Known rows, with every step that occurs
K -> E -> F -> X -> W -> N -> U: [ 0.21  0.12  0.06  0.27  0.01  0.13  0.05 -0.20 -0.09 -0.44  0.08 -0.02
 -0.08 -0.04 -0.01  0.00 -0.13  0.04 -0.04 -0.07 -0.06 -0.08 -0.15 -0.05
  0.04 -0.31 -0.13]
X -> W -> N -> E: [-0.07  0.09 -0.18  0.15  0.00  0.05  0.12  0.03 -0.10 -0.04 -0.10 -0.10
 -0.28  0.02  0.02  0.00 -0.14 -0.01  0.03 -0.13  0.00  0.15 -0.15  0.02
  0.08 -0.28  0.30]
K -> E -> F -> N -> C -> X -> W: [ 0.34  0.19  0.06  0.35  0.02  0.09 -0.06 -0.26 -0.13 -0.34 -0.30 -0.02
 -0.03 -0.03 -0.19 -0.05 -0.20  0.06 -0.04 -0.13 -0.01 -0.01 -0.11 -0.14
  0.04 -0.42  0.53]
E -> F -> C: [ 0.09  0.05  0.05  0.23 -0.01  0.21 -0.10 -0.14 -0.01 -0.34  0.14  0.09
  0.05  0.04 -0.04 -0.07 -0.12  0.03  0.12 -0.09 -0.10  0.09 -0.11 -0.03
 -0.03  0.03  0.21]
K -> E -> F -> C -> X: [ 0.17  0.04  0.07  0.27  0.04  0.14 -0.03 -0.22 -0.07 -0.36 -0.16  0.09
  0.03  0.05 -0.08 -0.05 -0.22  0.04  0.00 -0.08 -0.02 -0.19 -0.08 -0.17
 -0.06 -0.03  0.35]
F -> E -> C -> X -> Q: [ 0.10  0.05 -0.05  0.15 -0.09  0.08  0.02 -0.22 -0.16 -0.06 -0.28 -0.01
 -0.14  0.12 -0.03 -0.04 -0.22  0.03  0.09 -0.08  0.03  0.13 -0.10 -0.16
  0.01 -0.05  0.29]
X -> W: [-0.08  0.19  0.03  0.15  0.02  0.13  0.12 -0.04 -0.05  0.00 -0.09 -0.02
 -0.04 -0.07 -0.09 -0.01 -0.06  0.00  0.03 -0.01 -0.04  0.10 -0.18  0.03
  0.03 -0.08  0.12]
C -> F -> N: [ 0.13 -0.07  0.06  0.19 -0.05  0.10 -0.04 -0.20 -0.08 -0.35  0.15  0.01
 -0.06  0.00 -0.06 -0.09 -0.10 -0.02  0.11 -0.04 -0.03 -0.19 -0.10 -0.01
  0.11 -0.13  0.03]
E -> F: [ 0.10 -0.04  0.05  0.20 -0.08  0.18 -0.04 -0.07 -0.02 -0.30  0.01  0.08
  0.03  0.02 -0.09 -0.02 -0.09  0.03  0.05 -0.05 -0.11  0.01 -0.13 -0.01
 -0.06 -0.08  0.06]
C -> X -> W -> N: [ 0.11  0.16 -0.02  0.12  0.03  0.05  0.07 -0.09 -0.10 -0.12 -0.25  0.05
 -0.24 -0.05 -0.05  0.01 -0.20  0.01  0.08 -0.01  0.07  0.03 -0.18  0.02
  0.07 -0.15  0.18]
C -> E -> F -> N -> K: [ 0.23 -0.02 -0.02  0.26 -0.10  0.18 -0.05 -0.23 -0.07 -0.38  0.14 -0.01
 -0.16  0.04  0.03 -0.07 -0.10  0.05 -0.02 -0.13 -0.08  0.02 -0.06  0.05
  0.19 -0.33 -0.09]
W -> N -> K -> E: [ 0.12 -0.11 -0.18  0.12 -0.08  0.15  0.12 -0.02 -0.08 -0.24  0.24 -0.02
 -0.26  0.11  0.07  0.00 -0.14  0.00 -0.04 -0.16  0.01 -0.15 -0.08 -0.10
  0.09 -0.13 -0.11]
E -> C -> F -> X -> Q: [ 0.18  0.00  0.05  0.27 -0.07  0.19 -0.09 -0.22 -0.08 -0.17  0.11  0.06
 -0.07  0.12 -0.02 -0.12 -0.14  0.01  0.13 -0.05 -0.05  0.07 -0.12 -0.07
 -0.18 -0.15  0.21]
N -> W: [-0.08  0.12  0.02  0.21  0.00  0.18  0.07 -0.04 -0.04 -0.02 -0.08 -0.02
 -0.03  0.10  0.00 -0.01 -0.08 -0.04 -0.03 -0.06 -0.04 -0.19 -0.18  0.06
 -0.01  0.08  0.18]
C -> X -> Q: [ 0.07  0.11  0.03  0.12 -0.07  0.17  0.08 -0.18 -0.08 -0.06 -0.28  0.03
 -0.13  0.01 -0.04  0.00 -0.19 -0.01  0.06  0.00  0.01 -0.03 -0.17 -0.10
 -0.13  0.07  0.14]
K -> E -> C -> F -> X: [ 0.18 -0.14  0.03  0.27  0.00  0.10 -0.07 -0.19 -0.10 -0.22  0.05  0.04
  0.03  0.15 -0.05 -0.10 -0.11  0.01  0.01 -0.06 -0.02 -0.23 -0.07 -0.09
 -0.09 -0.24  0.27]
C -> F: [ 0.05 -0.09  0.05  0.23 -0.04  0.17  0.03 -0.05 -0.05 -0.19  0.16  0.05
 -0.04  0.02 -0.09 -0.09 -0.11 -0.01  0.05  0.02 -0.07 -0.20 -0.12 -0.01
 -0.06 -0.04  0.08]
K -> E -> C: [-0.03 -0.12 -0.10  0.17 -0.04  0.11 -0.02 -0.04 -0.08 -0.08 -0.08  0.00
  0.02  0.14 -0.02 -0.03 -0.07  0.02  0.05 -0.04 -0.01 -0.02 -0.08 -0.14
  0.02 -0.05  0.21]
C -> F -> X -> Q: [ 0.15  0.06  0.10  0.22 -0.06  0.18  0.05 -0.25 -0.07 -0.22  0.08  0.02
 -0.08  0.04 -0.06 -0.08 -0.16 -0.02  0.05 -0.05 -0.06 -0.08 -0.14 -0.05
 -0.17 -0.14  0.08]
W -> N -> K -> E -> U: [ 0.05 -0.20 -0.12  0.13 -0.08  0.19  0.09 -0.03 -0.08 -0.11  0.38 -0.01
 -0.19  0.04  0.13 -0.06 -0.12 -0.01 -0.03 -0.21  0.03 -0.26 -0.08 -0.08
  0.11 -0.05 -0.17]
E -> C -> X: [ 0.14 -0.04  0.06  0.14 -0.01  0.13 -0.15 -0.13 -0.10 -0.02 -0.27  0.11
 -0.05  0.09 -0.04 -0.05 -0.13  0.01  0.09  0.02  0.02 -0.03 -0.13 -0.02
 -0.09  0.08  0.31]
W -> N: [ 0.06 -0.08 -0.11  0.06 -0.05  0.08  0.04 -0.02 -0.06 -0.23  0.00  0.04
 -0.19  0.06  0.02  0.01 -0.11 -0.01  0.13 -0.06  0.01  0.04 -0.13 -0.01
  0.09 -0.03 -0.01]
N -> C -> E -> F -> X: [ 0.36 -0.01  0.05  0.31 -0.02  0.15 -0.15 -0.20 -0.08 -0.27 -0.18  0.03
 -0.04  0.10 -0.11 -0.08 -0.12  0.07 -0.06 -0.10 -0.09  0.13 -0.08  0.06
 -0.05 -0.35  0.41]
F -> N -> C -> X -> Q: [ 0.29  0.13  0.01  0.17 -0.08  0.16 -0.07 -0.30 -0.14 -0.20 -0.27 -0.04
 -0.14  0.04 -0.07 -0.05 -0.20 -0.02  0.08 -0.12  0.03  0.08 -0.14 -0.14
 -0.05 -0.05  0.38]

Rows
[ 0.12  0.12  0.00  0.30 -0.02  0.17  0.06 -0.27 -0.06 -0.36 -0.14  0.06
 -0.03  0.06 -0.04 -0.05 -0.26  0.05  0.06 -0.11 -0.03 -0.02 -0.10 -0.28
 -0.12 -0.04  0.31]
K -> E -> F -> C -> X -> Q
[ 0.02 -0.08 -0.08  0.10 -0.06  0.06 -0.03 -0.09 -0.13 -0.08 -0.05 -0.03
 -0.04  0.14 -0.03 -0.05 -0.10  0.03  0.08 -0.10 -0.02  0.13 -0.07 -0.06
  0.12 -0.05  0.21]
F -> E -> C
[ 0.14 -0.05 -0.09  0.32 -0.01  0.10  0.06 -0.04 -0.14 -0.15  0.35 -0.05
 -0.19 -0.01 -0.09 -0.19 -0.19  0.04  0.08 -0.18  0.00  0.07 -0.10 -0.03
  0.22 -0.30  0.35]
X -> W -> N -> C -> F -> E -> U
[ 0.17 -0.01  0.06  0.16 -0.09  0.12 -0.11 -0.23 -0.06 -0.44 -0.01  0.03
  0.02  0.00 -0.05 -0.02 -0.08  0.01  0.11 -0.11 -0.07  0.00 -0.11 -0.01
  0.08 -0.16  0.01]
E -> F -> N
[ 0.06 -0.06 -0.02  0.26 -0.05  0.13  0.01 -0.08 -0.03 -0.28 -0.13  0.04
 -0.05  0.04 -0.04 -0.05 -0.09  0.07  0.04  0.00 -0.10  0.06 -0.09  0.03
  0.09 -0.22  0.08]
C -> E -> F
[ 0.21  0.23  0.02  0.26  0.07  0.11 -0.05 -0.18 -0.06 -0.37 -0.06  0.13
 -0.17 -0.04 -0.05 -0.06 -0.25  0.06  0.17 -0.09  0.00  0.17 -0.15 -0.03
  0.06 -0.16  0.33]
E -> F -> C -> X -> W -> N
[ 0.13 -0.04 -0.01  0.19 -0.07  0.07 -0.01 -0.22 -0.07 -0.49 -0.05 -0.02
  0.04  0.03 -0.06  0.00 -0.10  0.02  0.03 -0.14 -0.05 -0.13 -0.07 -0.14
  0.13 -0.25  0.04]
K -> E -> F -> N
[-0.05 -0.10  0.03  0.07 -0.05  0.08  0.08 -0.12 -0.12 -0.01  0.07 -0.05
  0.00 -0.02  0.00 -0.05 -0.08 -0.01  0.02 -0.15 -0.01 -0.15 -0.09 -0.02
  0.16  0.06  0.04]
F -> E -> U
[ 0.08  0.06 -0.12  0.20  0.04  0.01  0.04 -0.08 -0.13 -0.11 -0.29  0.04
 -0.20  0.07 -0.02 -0.02 -0.20  0.05  0.10 -0.03  0.10  0.05 -0.12 -0.13
  0.10 -0.25  0.33]
K -> E -> C -> X -> W -> N
[ 0.16  0.04  0.05  0.28  0.02  0.16 -0.13 -0.19 -0.08 -0.21 -0.18  0.04
 -0.09  0.08 -0.03 -0.07 -0.22  0.01 -0.02 -0.13 -0.05 -0.09 -0.10 -0.04
 -0.15 -0.05  0.57]
N -> E -> F -> C -> X
[ 0.11 -0.04 -0.20  0.38 -0.03  0.18  0.06  0.02 -0.09 -0.19  0.43  0.01
 -0.26  0.10  0.01 -0.14 -0.17  0.05  0.06 -0.11 -0.01  0.02 -0.09 -0.10
  0.10 -0.39  0.10]
X -> W -> N -> K -> E -> C -> F
[ 0.16  0.22 -0.08  0.21  0.08  0.14  0.13 -0.15 -0.11 -0.16  0.09  0.00
 -0.30  0.02  0.04 -0.06 -0.26  0.02 -0.02 -0.17  0.07 -0.07 -0.11 -0.10
  0.12 -0.15  0.22]
F -> C -> X -> W -> N -> K -> E
[ 0.05 -0.08 -0.04  0.23 -0.06  0.13  0.05 -0.07 -0.04 -0.33 -0.05  0.03
  0.06  0.05 -0.09  0.00 -0.11  0.04 -0.03 -0.07 -0.08 -0.13 -0.09 -0.14
 -0.03 -0.16  0.08]
K -> E -> F
[ 0.43 -0.08 -0.08  0.26 -0.04  0.10 -0.14 -0.17 -0.10 -0.43 -0.11  0.04
 -0.19  0.14 -0.04 -0.07 -0.16  0.08  0.02 -0.13 -0.05  0.23 -0.08  0.04
  0.05 -0.42  0.34]
W -> N -> C -> E -> F -> X
[ 0.07  0.17  0.02  0.18  0.03  0.03  0.01 -0.16 -0.16  0.04 -0.32 -0.01
 -0.10  0.03 -0.10 -0.04 -0.18  0.05  0.03 -0.05  0.04  0.12 -0.12 -0.03
  0.11 -0.18  0.41]
F -> E -> C -> X -> W
[ 0.27 -0.12  0.03  0.31 -0.05  0.22 -0.09 -0.18 -0.11 -0.16  0.33  0.04
 -0.07  0.16 -0.01 -0.12 -0.13  0.01 -0.10 -0.13 -0.05 -0.28 -0.06 -0.05
 -0.13 -0.27  0.14]
N -> K -> E -> C -> F -> X
[ 0.04 -0.21 -0.08  0.32 -0.03  0.13 -0.02 -0.03 -0.07 -0.19  0.14  0.04
  0.01  0.14 -0.06 -0.12 -0.11  0.02  0.07 -0.01 -0.03 -0.16 -0.06 -0.15
 -0.02 -0.14  0.23]
K -> E -> C -> F
[ 0.20  0.18 -0.02  0.15 -0.01  0.17  0.07 -0.09 -0.10 -0.07  0.03  0.05
 -0.34 -0.04  0.00 -0.02 -0.21  0.01 -0.01 -0.08  0.04  0.00 -0.17  0.05
  0.03 -0.18  0.05]
C -> X -> W -> N -> K
[ 0.20 -0.12 -0.01  0.32 -0.04  0.23 -0.06 -0.02 -0.06 -0.18  0.20  0.03
 -0.04  0.08 -0.15 -0.14 -0.12  0.00  0.02 -0.02 -0.08 -0.07 -0.11 -0.02
 -0.11 -0.06  0.37]
N -> C -> F
